In the rows, zero is written as 128.
Known rows, with every step that occurs:
Z > Q > E: [123  74  95 119 121 137 149 144  47 142 170 101  96  99 142 136 137 132
 164 160  79 139 113 138 185]
Q > W: [112 110  97 124 124  81 121 154 124 138 178 107  98 106 121 117 140 124
 158 120  87 145  93 120 144]
M > D > Q: [122  96  79 147 120 132 110 118 104 115 159 152 129 105 127 154 135 127
 154 131 114 124 144 121 153]
Z > Q > E > M > D: [139 118  83 134 132 136 111 118  81 146 165 140  88 102 135 150 118 120
 168 131  88 125 127 138 159]
W > X > E > M > D > Q: [141 188  84 158 137 120 108 119 167 125 159 165 122  88 134 142 101 126
 161 128 131 144 150 141  97]
D > M > Z > Q > W > X: [112  91 103 134 153  29 135  97 132 142 158 154  88  92 120  84  93 145
 155 166  91 142  90 133 183]
X > E > M > W: [144 179 111 138 119 130 162 164 192 151 160 104  87 102 141 102 110 116
 169 106  97 150 113 135 125]
Q > W > X > E > M: [134 206 101 127 144  74 122 157 185 147 175 122  93  91 130  97 113 119
 166 108 107 166  98 141  91]
X > E > M > Z > Q: [141 158 122 152 136 133 161 116 167 144 159 100  33  94 149 141 102 119
 168 131  94 138  77 140 162]
E > M > W > X > Z: [131 193 104 143 119  76 174 188 155 154 165  94  65 100 127  95  92 124
 153 117 102 154 114 131 116]
Q > E > M > W: [134 130  99 142 109 140 146 154 102 145 165 110  81 104 128 105 125 118
 167 107  86 148  93 136 132]
W > Q: [109  81 111 133 111 147 149 184 103 130 167 111 127 103 123 101 114 132
 155 133  98 167  85 130 140]
E > M > Z > Q > W > X: [117 162 109 169 150  30 145 104 141 150 164 119  58  93 119 130 106 129
 157 119  88 152  73 138 152]
D > M > Z > Q: [121  67 111 126 127 110 156 107 108 135 153 139  67  96 133 102  96 132
 159 167  82 136  91 129 197]
E > M > Z > Q: [128 138 121 155 135 108 163 113 119 140 155  98  42  99 132 150 110 119
 161 126  81 144  68 131 171]
Z > Q > W > X > E: [121 143  98 117 154  51 144 149 161 157 169 117 118  91 141 119 116 138
 163 150  96 147 124 139 164]
E > M > D > X: [136 198  99 151 134 108 111 124 130 131 154 172  99 103 125 153 132 114
 155 128 123 130 126 125 135]
D > X > Z > Q: [130 137 114 106 143  99 166 154 102 141 161 116  42 101 149 160 121 122
 146 182 107 120 144 133 189]
D > M > E: [129  95  93 119 120 147 134 151  69 125 150 143 115 103 128  76 117 137
 167 143  99 148  72 118 158]
E > M > D > Q: [135 134  86 145 128 137 103 115 127 119 155 159 102 101 124 159 118 110
 156 118 109 131 135 126 123]
W > X > E > M > Z > Q: [133 195 118 161 140  95 170 116 161 147 156 111  61  85 145 131  95 133
 167 136 103 153  87 145 145]
E > M > W > X > Z > Q: [134 178 103 128 134  55 187 175 151 166 158  95  65  95 133 116  75 126
 156 134  87 148 142 139 156]
D > X > Z > Q > E > M: [145 142 109 106 143 132 145 141  81 141 167 118   4  97 149 155 120 107
 152 169 100 117 121 148 159]
D > X > Z: [129 155 114 121 125 114 154 167 105 126 169 124  49 106 140 140 133 120
 145 164 117 127 119 127 149]
Q > W > X > Z: [116 145  96 116 131  49 134 180 130 142 186 105  70 104 126 102 115 133
 149 134 105 144 111 129 127]
X > E: [129 145 106 117 120 151 149 165 144 134 169 103  99 100 146 119 132 130
 167 136 103 147 115 130 137]
E > M: [127 167 107 128 116 127 139 163 116 133 166 104  75 101 126 123 122 106
 164 111  88 166  82 126 113]
W > X > Z > Q: [121 144 102 114 134  77 174 176  95 150 169  93  72  96 138 135  96 135
 151 170  94 148 135 132 170]

Rows:
[146 181 102 127 152  93 130 128 133 149 156 145  39 103 142 179 106 109
 148 153 117 101 159 131 168]
E > M > D > X > Z > Q
[108 118  89 135 137  54 124 131 114 121 171 141 128  93 116 120 135 131
 151 138 108 156 118 132 130]
D > Q > W > X
[128  87 100  92 141  70 140 163 129 158 181  80  29 108 138 137 115 122
 149 146  82 121 130 131 183]
X > Z > Q > W
[129 138  73 151 145  73  93 112 172 130 167 176 145  96 131 131 125 136
 158 127 130 124 172 138 125]
M > D > Q > W > X > E
[118  12  99 126 102 156 137 170  99 137 161 151 140 103 124  33  92 141
 160 156  90 148 110 140 159]
D > M > W > Q > E
[147 107 105 118 121 123 166 164 111 164 169  79  18 106 143 117  96 118
 160 133  80 118 132 145 171]
X > Z > Q > E > M > W
[112  51 100 137 108 176 130 173  58 129 175 113 119 103 127  96 128 135
 157 145  97 161  87 138 138]
W > Q > E
[127 158  73 154 143  54  84 104 145 126 166 178 119  96 109 136 115 119
 152 107 117 135 140 132 108]
E > M > D > Q > W > X
[133 135 100 125 108 163 122 152  74 129 174 109  64  99 131 118 131 111
 167 124  85 156  78 136 116]
Q > E > M
[116  83  90 124 135  93 116 129 118 121 174 129  95 105 121 132 138 118
 151 128  97 134 117 130 143]
D > Q > W
[125  84 106 131 109 181 121 172  79 131 174 115  95 100 125  99 110 119
 164 132  95 166  69 145 107]
W > Q > E > M
[139 135  83 149 114 157  94 134  88 135 169 141  87 106 127 129 133 118
 165 109  99 135 108 131 126]
Q > E > M > D
[121  91 112 139 115 131 137 120 114 119 158 145  71 101 126  80 105 132
 158 146  92 142  66 121 161]
D > M > Z
[134 114 101 114 126 142 139 138  68 144 166 101  60  97 137 135 121 112
 168 142  75 147  98 143 155]
Z > Q > E > M
[143 185 131 158 151 120 166  95 166 138 149 139  32  91 153 164 119 118
 160 153 113 127  89 142 162]
D > X > E > M > Z > Q
[125 160 122 167 119 131 149 126 127 127 162  96  47 103 126 126 121 115
 161 107  92 154  46 126 129]
E > M > Z
[120 138 110 162 154  51 156 110 169 151 165 120  84  94 142 125 114 146
 160 147 104 135  96 140 178]
M > Z > Q > W > X > E
[139 162 125 149 133 138 160 169 200 145 149 146 115  99 136 102 103 120
 158 137 125 148 118 145 127]
D > X > E > M > W > Q
[115  92  97 112 138  66 137 140 120 153 170 102  87 103 127 139 126 125
 160 137  74 139 121 132 183]
Z > Q > W
[121 196 103 160 119  71 169 170 142 148 156 124 122  95 116  95 102 127
 160 104  96 177  95 127 119]
E > M > W > X
[133  70  99 101 121 145 153 164  59 146 179  85  32 105 152 138 120 126
 156 162  82 123 123 141 182]
X > Z > Q > E
[143 108  91 128 142 120 125 121  71 144 162 152  59 105 151 165 129 130
 149 176 118  85 171 137 198]
M > D > X > Z > Q > E
[112  45 103 152 102 154 152 181  92 142 166 115 138 107 125  78 118 143
 159 132  95 153 109 140 158]
M > W > Q > E
[104 123 107 170 149  26 156 107 121 148 164 119  94  96 122 128 119 145
 152 140  91 138  85 133 186]
M > Z > Q > W > X
[108 129  95 123 147  24 142 146 117 154 169 121 120  93 124 125 116 136
 158 143  83 153 121 133 168]
Z > Q > W > X
[135 102  94 125 116 174 116 128  66 111 169 124  65  95 129 133 131 105
 161 138  96 148  96 144 111]
D > Q > E > M
[133  94 106 172 116 171 127  90  77 106 166 121  37  98 132 141 132 113
 158 128 101 133  67 143 126]
D > Q > E > M > Z
[120 112 112 148 112 129 161 186 156 148 158 108 115 102 117  88  96 123
 160 105  91 167  93 134 130]
E > M > W > Q
[131 128 112 166 110 162 134 115  84 124 170 104  36 103 131 115 134 120
 163 117  93 148  46 136 130]
Q > E > M > Z
[152 113  86 117 130 141 114 137  94 152 172 108  28 107 144 151 101 118
 159 141  94 105 141 141 157]
X > Z > Q > E > M > D
[125 110  97 115 128 107 157 164  51 148 177 100  65  94 144 123 112 139
 153 172  95 135 130 141 172]
W > X > Z > Q > E
[121 139 102 139 131  52 196 180 126 164 160  92  88  98 136 123  89 145
 150 152  94 136 151 133 192]
M > W > X > Z > Q
[126 166  96 159 113 102 154 157 101 147 163 120 116  95 120  86 118 132
 165 113  96 164  94 139 122]
Q > E > M > W > X
